Each row was made from one walk, in order. Every step used is in the known rows, and no mark comes twice. Write each row's walk.
In the rows, zero is written as 128.
Known rows:
dere/gemam/fasad/masiga/pupu/fabet: [110 172 151 112 123 110 153  89 111 146 126 163 109  83  96 144 155 115
 149 127  98  65 156 179 110  92]
gare/zunak/vevi/setafo/fabet/pupu/masiga/fasad: [126 165 194 148  99  93 176 102 107 105 176 174 132 125 169 128 210 109
 148 103 104 116 154 144  66 105]
gare/zunak/vevi/setafo: [139 149 188 132 117 138 143  95  90 120 122 147 109 124 114 127 157  79
 168 122 112 142 154 161  93  96]
vevi/setafo/fabet/pupu/masiga/fasad/gemam: [109 147 198 139  88 106 200  92 118 112 170 163 120  77 175 125 193 116
 139 128  90  89 150 141 112 137]
dokinud/gemam/setafo/fabet/pupu/masiga: [114 156 172 130  99 161 182 117 129 122 106 169 121  99 184 154 178 125
 159 105  85  90 140 122  97 118]
fasad/masiga/pupu/fabet/setafo/gemam: [103 193 170  95  88 164 175  88 110 133 113 172 117  82 135 142 140 108
 124 140 102  74 127 178  80 124]
zunak/gare: [104 135 191  87 120 177 135  98 102 124 121 113 105 116 144 132 117  75
 183 137 120 106 128 171 119  94]
gemam/fasad/masiga/pupu/fabet: [ 90 166 176  98 134 111 164 103 118 125 122 162 121  95 122 167 149 122
 155 132  92  71 148 175 117  92]
fabet/setafo/vevi: [128 130 174 131 133 179 144 101  92 143  95 131 119 123 143 101 139 116
 145 119 116  99 158 178  89 109]
vevi/setafo/fabet/pupu: [108 136 169 132  91 162 175  86 108 104 131 149  95 109 185 139 187 118
 165 117 101  94 142 162 116 131]
gare/zunak/vevi/setafo/gemam/dokinud: [140 180 166 146 103 142 162  84 126 129 108 185 113 118  92 118 148  95
 137 122 116 144 159 168  65 120]
dokinud/gemam/dere: [105 124 170  96 116 164 161 124 139 150  91 161 113 110 125 126 130 101
 176 127 118 100 152 150 115 119]
vevi/setafo/fabet/pupu/masiga: [107 139 169 144  90 133 170 106 101  90 148 162 105  98 199 142 176 117
 157 122  90  84 126 143 119 123]
zunak/vevi/setafo/gemam/fasad: [137 137 175 132 106 124 160  84 118 162 121 131 116  90 139 130 152 123
 145 133 106 108 162 142  73 137]
zunak/vevi: [130 110 195 103 119 139 137  88 105 138 110 117 111 127 123 125 133  94
 188 143 131 117 165 152  81  86]
gemam/fasad: [105 122 176 119 148 144 151 106 117 139 123 137 133  96 133 136 144 125
 170 138  99  89 162 144 120  98]
fabet/setafo/gemam/fasad: [105 150 170 127 122 172 164  98 121 160 123 146 145  66 147 120 150 139
 131 137  97  78 151 136  83 134]
pupu/fabet/setafo: [105 147 184 123 103 182 153  89  99 126 104 143 128  62 156 132 153  85
 160 145  93  78 141 180 106  99]
fabet/pupu/masiga/fasad: [ 93 132 196 121 114 122 185 126 130 119 171 154 156 104 172 126 160 128
 160 133 109  76 148 131 102  96]
dokinud/gemam/fasad/masiga/pupu: [107 174 172  88 147 133 178 123 150 144 107 150 123 127 103 152 144 136
 147 134  94  96 168 139 107 114]
zunak/vevi/setafo/fabet/pupu: [124 124 186 132  86 139 160  77 106 116 125 132  89 126 178 140 190 115
 172 114 119 105 157 162  80 122]
masiga/pupu/fabet/setafo: [102 171 187 120  96 171 156 104  95 137 112 150 128  69 147 149 166 103
 157 129  91  75 152 193  99  92]
dokinud/gemam: [130 131 176  90 122 184 168 106 132 135  96 131 115 113 120 125 137  97
 176 146 104 122 164 144 107 114]
dokinud/gemam/fasad/masiga/pupu/fabet/setafo: [ 97 201 178 107 126 148 178 115 143 146  96 159 130  79 128 155 163 124
 125 130  72  71 159 161  94 118]
vevi/setafo/gemam/fasad/masiga/pupu: [108 186 160 116 120 118 185 108 124 141 131 161 112 101 129 149 146 141
 121 131  93  86 145 150 112 142]
dere/gemam/dokinud: [123 148 146 140 122 158 149  86 132 142 102 162 110  92  83 101 133  97
 161 140 117  98 171 176 110  93]
setafo/fabet/pupu/masiga/fasad/gemam/dokinud: [ 95 154 194 138 107 107 197  87 154 111 153 192 137  92 137 121 177 130
 140 129 104  86 167 150  94 111]

Which walk is each row?
[114 132 208 112 122 108 180 105 118 133 159 151 140  79 120 111 137  94
 156 156 103 101 158 135 115 100]
pupu/masiga/fasad/gemam
[110 153 201 124 132 132 187  85 153 142 120 165 135  87  87 110 142 103
 150 149 114 105 188 169 110 105]
masiga/fasad/gemam/dokinud
[110 150 180  95  98 153 158  99  96 127 118 149 116  94 128 156 158  96
 183 134 101  94 152 194 108  82]
masiga/pupu/fabet
[ 97 148 214 139 107 119 197 117 126 140 148 166 146  70 163 139 168 128
 142 111  99  77 148 127 116 104]
fabet/pupu/masiga/fasad/gemam/setafo
[111 166 152 113 141 110 153 103 117 153 134 153 111 108  85 130 145 132
 145 127 108  74 165 156 116  97]
dere/gemam/fasad/masiga/pupu
[125 134 214 140  81  82 186  80 118 125 166 149 112  97 169 127 196 112
 145 124 106 101 162 139  74 126]
zunak/vevi/setafo/fabet/pupu/masiga/fasad/gemam
[116 150 171 113 103 193 163  92 112 145 115 145 130  82 145 109 135 112
 140 146 111  96 142 147  84 130]
fabet/setafo/gemam
[141 137 201 129 138 138 179  88 106 174 100 144 129 105 116 112 159 118
 144 104 114 106 179 174 102 110]
masiga/fasad/gemam/setafo/vevi
[ 92 217 162 119  94 156 181  92 142 127  94 197 121  82 114 140 135 115
 109 135 100  70 141 194  79 122]
fasad/masiga/pupu/fabet/setafo/gemam/dokinud
[125 152 180 148  92 114 154  98  90  89 155 174 106 128 165 140 190 101
 160 102 105 122 134 142  77 104]
gare/zunak/vevi/setafo/fabet/pupu/masiga
[128 143 162 117  92 169 174  88 108 134 117 144 105  85 144 119 138  98
 151 144 105 110 139 154 106 144]
vevi/setafo/gemam
[132 159 169 115 121 186 172  90 122 143  74 148 110  99 146 143 171 102
 167 119  87 109 165 148 103 118]
dokinud/gemam/setafo/fabet
[116 129 210  99 126 139 182  83 122 145 139 137 132  90 107 113 148  98
 162 152 115 109 174 154 114 105]
masiga/fasad/gemam
[ 95 107 189 102 110 138 153 100 112 143 115 165 103  91 109 121 124  98
 175 127 126  93 144 160 132 108]
fasad/gemam/dere
[121 189 166 113 134 147 172 112 130 157  84 156 123 114 122 140 162 137
 113 108  86  82 165 186  73 125]
dokinud/gemam/fasad/masiga/pupu/fabet/setafo/vevi
[ 95 156 190 146 113 122 191 114 121 127 147 174 152  89 200 147 193 133
 151 103  95  65 149 136  99 100]
gemam/setafo/fabet/pupu/masiga/fasad
[ 85 138 191 145  82  87 195 111 125 123 166 194 118  77 182 125 189 120
 140 105 101  69 140 151 121 139]
vevi/setafo/fabet/pupu/masiga/fasad/gemam/dere
[106 175 170 126 139 127 154 104 105 145 102 160 123 110 133 144 156 139
 119 106  93  65 153 197  87 103]
gemam/fasad/masiga/pupu/fabet/setafo/vevi
[ 98 137 185 120 110 121 184 106 124 108 170 165 142 109 184 128 184 127
 162 129 106  78 151 137  90 103]
setafo/fabet/pupu/masiga/fasad
[106 176 162 134  90 188 171  79 136 135  88 181 134  53 131 121 142 100
 127 143  99  80 144 186  75 125]
pupu/fabet/setafo/gemam/dokinud
[112 141 150 119 150 122 150  89 121 144 125 149 110  98  96 113 131 116
 148 139 111  77 157 143 121 104]
dere/gemam/fasad/masiga
